Each row was made from one path, in order. Every step used is in the known rows, and no mark comes twice. Write each row's path.
Known rows:
dapo -> romumov: [-11.2 -42.3 -12.0 -17.3  -8.8 -19.7  14.1 -26.9   4.5  -8.0   5.3 -10.8
  -3.8 -19.4   3.3  11.0  17.6  -3.5   0.5]
biber -> mikom -> romumov -> munov -> kepe: [  9.3 -29.6 -10.4 -33.8 -20.5 -42.2   1.0 -45.5  31.4  -1.5  -5.6 -25.1
 -35.5  25.3  -6.5  -0.2  14.5  -3.0 -15.0]
mikom -> romumov -> dapo: [ -5.9 -35.8   4.7 -18.0   6.1 -38.3  27.0 -24.5  17.4  -3.8  13.6  -8.4
 -40.1 -13.8 -22.2   0.0  11.9  -3.3 -13.7]
romumov -> mikom -> kepe -> munov: [-19.8 -38.7  10.5 -39.0  -7.6 -39.6   3.6 -15.0  24.5   0.6  10.6  -2.7
 -37.4  -9.1  -3.9   5.9  26.0 -12.0  -9.0]
munov -> kepe -> dapo -> romumov: [-16.6 -51.2  -0.2 -42.4 -18.2 -42.0   3.7 -33.4  12.8  11.1  -0.9   6.1
  20.1 -19.6  17.8  23.9  17.7  -2.6   8.7]
mikom -> romumov: [ -7.3 -35.7  -3.1 -19.6  15.3 -21.5  32.0 -23.5  14.9 -10.7   7.7 -20.3
 -43.0 -15.2 -11.3  -3.9  17.1  -3.0  -7.5]
biber -> mikom -> romumov -> dapo -> kepe -> munov: [ -6.3 -47.8   3.1 -39.1  -2.4 -37.2  14.9 -10.6  30.5 -26.1   0.2 -12.5
 -34.6  -4.5 -11.9  20.0  13.5  11.8 -12.5]
dapo -> romumov -> munov -> kepe: [  5.1 -46.3 -11.4 -46.0 -34.4 -46.3 -21.8 -50.2   9.9  10.3  -4.2  -4.8
  13.1  -0.3  15.9  14.3  10.6 -12.6  -2.6]
kepe -> mikom: [-13.6 -24.1  13.7 -12.2   5.4 -10.7  37.6   7.8   7.4  -4.8  12.6  -6.7
 -12.1 -19.5   0.8 -15.8  31.9 -14.5 -13.8]
dapo -> kepe -> mikom: [ -4.3 -15.2  24.1 -30.4   5.2 -10.4  26.3   4.5   9.0  -6.2   7.5 -11.9
   4.0 -29.2  17.2   1.3  30.2  -5.0 -11.1]
romumov -> dapo -> kepe -> mikom: [ -2.9 -16.5  32.1 -26.5  -3.8 -28.5  24.8   3.2  12.3  -1.1  13.1   1.2
   6.1 -24.7   6.8   6.4  25.8  -4.4 -16.9]
kepe -> mikom -> biber: [ -8.2  -3.5  22.7  -8.6  12.0 -13.8  52.4  25.9   6.7  -3.3  13.5 -19.3
 -25.9   8.6  -6.0 -21.8  37.5 -12.4 -17.9]
mikom -> romumov -> dapo -> kepe -> munov: [ -6.7 -58.9  11.7 -51.4   4.5 -41.8   8.0 -12.0  18.9 -16.2   4.4  -2.6
 -23.9 -27.1  -6.3  16.1   7.4   0.4  -9.8]
romumov -> mikom -> kepe: [-10.9  -9.6  16.0 -20.6  -8.0 -36.7  14.9 -30.1  26.3   9.9  15.0 -14.0
 -35.4  -3.5  -3.8   7.0  30.1  -4.6  -9.8]
munov -> kepe: [-10.9 -40.1   0.0 -26.5 -15.4 -33.1  13.9 -41.4   7.8   8.0  -1.7 -10.2
 -16.2  -8.5  16.7  -2.7  23.4  -9.1  -5.8]
romumov -> dapo -> kepe: [-10.5 -30.4  21.3 -31.9  -6.6 -36.5  12.6 -28.6  14.7   5.8  15.0  -6.0
  -2.0 -20.1   3.1  12.7  16.8  -0.6  -6.4]
mikom -> biber: [-16.6 -17.9  12.4 -13.4   8.8 -23.3  42.5  -4.9   9.2   2.9  14.6 -27.3
 -31.4  14.7  -9.5 -14.8  28.8  -9.7  -9.3]
dapo -> kepe: [-12.9 -29.7  12.8 -33.5   2.7 -20.3  16.4 -28.8  11.1   0.2  10.0 -18.8
  -4.2 -24.2  13.4   8.1  21.3  -0.5   0.0]
kepe -> mikom -> romumov -> munov: [  6.1 -24.3  10.6 -33.2  11.4 -24.1  17.0   0.6  19.9  -4.3  11.6 -11.5
 -22.7  -6.5 -15.3 -14.9  15.9 -19.4 -20.0]
munov -> kepe -> dapo -> romumov -> mikom -> biber: [-10.5 -12.9  20.3 -26.5 -28.4 -53.8  12.2 -10.3  21.0  21.5  -3.8  -6.0
  -4.6  12.4  29.5  25.8  39.0  -4.4  -2.8]

Which path is each row?
[-20.9 -60.2  16.9 -51.2  -6.2 -41.1   3.3 -13.7  13.1  -3.0  10.0   4.5
  -0.6 -25.1   2.7  12.6  12.6  -7.2  -6.9] => romumov -> dapo -> kepe -> munov
[ -8.7 -29.2  -0.9 -53.3  -9.2 -48.6  -4.4 -31.9  43.1   7.4  18.1  -6.2
  14.8  19.2 -31.6  24.1   5.0   2.5   6.0] => biber -> mikom -> kepe -> dapo -> romumov -> munov
[ -2.4 -36.3   1.9 -36.9   6.7 -35.3   6.6 -29.8  20.8   1.8  14.3 -18.8
 -31.1  -1.4 -18.9  -5.9   6.8 -16.1 -11.1] => mikom -> romumov -> munov
[-20.6 -51.3   4.0 -53.4  -6.3 -43.6  -6.9 -22.5  21.8  17.1  19.8   5.0
  29.6  -8.9  -8.4  13.8   4.8 -17.8   6.6] => kepe -> dapo -> romumov -> munov
[  2.9 -28.2  15.2 -33.3   6.0 -38.3  18.1 -27.7  20.0  -6.3   9.9 -14.8
 -24.6 -22.2  -5.6  17.2  11.2   7.4  -9.5] => mikom -> romumov -> dapo -> kepe
[  8.3 -38.9  -1.8 -46.9 -13.8 -46.3  -5.5 -47.6  20.2   9.0  -1.7 -14.0
 -27.4   3.6   1.4  -1.7   8.1 -13.4 -11.7] => mikom -> romumov -> munov -> kepe
[  8.6  -6.4  22.8 -34.5 -15.1 -40.3  15.8   3.0  12.2  16.1   4.0 -13.8
  -8.0  28.5   6.2 -20.4  28.8 -23.6 -22.8] => romumov -> munov -> kepe -> mikom -> biber
[-26.2 -49.3   1.3 -35.2   1.8 -30.1  17.0 -17.1  15.6   4.8  13.6   2.5
  17.7 -22.9  -0.2  19.5  15.6  -4.3  10.0] => kepe -> dapo -> romumov
[-11.0 -43.5  -3.4 -38.6 -19.8 -41.4  -7.7 -17.1  20.1  -8.7   1.4   0.4
 -20.6 -14.9   1.8  27.0  22.3  -3.1  -3.5] => dapo -> romumov -> mikom -> kepe -> munov
[-16.5   1.2  23.7  -1.4  -5.6 -31.3  33.9  -2.5  16.7  11.0  13.1 -25.6
 -42.8  17.4   9.1  -7.0  43.6 -12.2 -15.4] => romumov -> mikom -> biber
[-12.2 -24.0   0.6  -6.6 -24.2 -27.2   8.0 -23.2  11.6  -0.4   3.7 -10.6
 -15.8 -16.1  21.6  21.3  33.8  -5.0  -7.1] => dapo -> romumov -> mikom
[ 13.1 -16.0  21.7 -47.6   9.8 -24.2   7.1  -1.4  21.7  -6.7   7.5 -18.3
  -6.5 -17.0   0.0   2.0  15.6  -8.4 -16.6] => dapo -> kepe -> mikom -> romumov -> munov
[-14.2 -38.5   4.2 -48.0   5.9 -39.6  14.2 -26.0  23.5   5.2  16.7   3.1
  11.3 -18.3 -17.5  24.8   9.6   4.1  10.3] => mikom -> kepe -> dapo -> romumov
[-13.7 -26.6  -4.6 -34.8  -2.6 -35.5  20.1 -24.6  34.3  -5.8  11.9  -8.1
   1.7   4.7 -25.0  28.3  15.0  16.5   8.2] => biber -> mikom -> kepe -> dapo -> romumov
[ 18.7 -10.7   7.8 -36.6 -25.6 -38.6   6.2  -0.8   7.2   6.3  -5.3 -10.4
   6.0  22.2  13.1   0.2  25.3 -14.5 -17.4] => dapo -> romumov -> munov -> kepe -> mikom -> biber
[  2.3 -26.9  14.3 -40.7 -22.4 -35.1   0.0 -17.1  12.4  13.9   2.8  -1.3
   4.5   0.5  12.7 -12.9  22.7 -25.2 -18.0] => romumov -> munov -> kepe -> mikom
[ -0.8 -21.4   7.5 -14.2  16.4 -12.1  41.3   7.4  12.5 -16.4   7.5 -12.4
 -36.8 -21.9  -6.9 -10.2  25.9  -6.0 -17.1] => kepe -> mikom -> romumov
[-20.3 -49.2  16.9 -62.0 -14.8 -55.9  -8.6 -37.2  24.9  33.4  12.0   5.3
  18.9   1.6   4.4   1.2  10.2 -24.5   0.1] => romumov -> munov -> kepe -> dapo
[  1.2   5.2  40.8 -21.3   3.5 -31.8  40.5  21.2  13.8   1.1  12.9 -12.6
  -6.7   1.6   2.3  -1.2  32.9  -2.8 -20.6] => romumov -> dapo -> kepe -> mikom -> biber
[ -5.8 -37.2   2.4 -49.9 -10.5 -52.2   2.0 -34.5  41.7  11.1   2.6 -12.1
 -15.7  20.9 -11.0   8.2  10.9  -4.7  -4.5] => biber -> mikom -> romumov -> munov -> kepe -> dapo
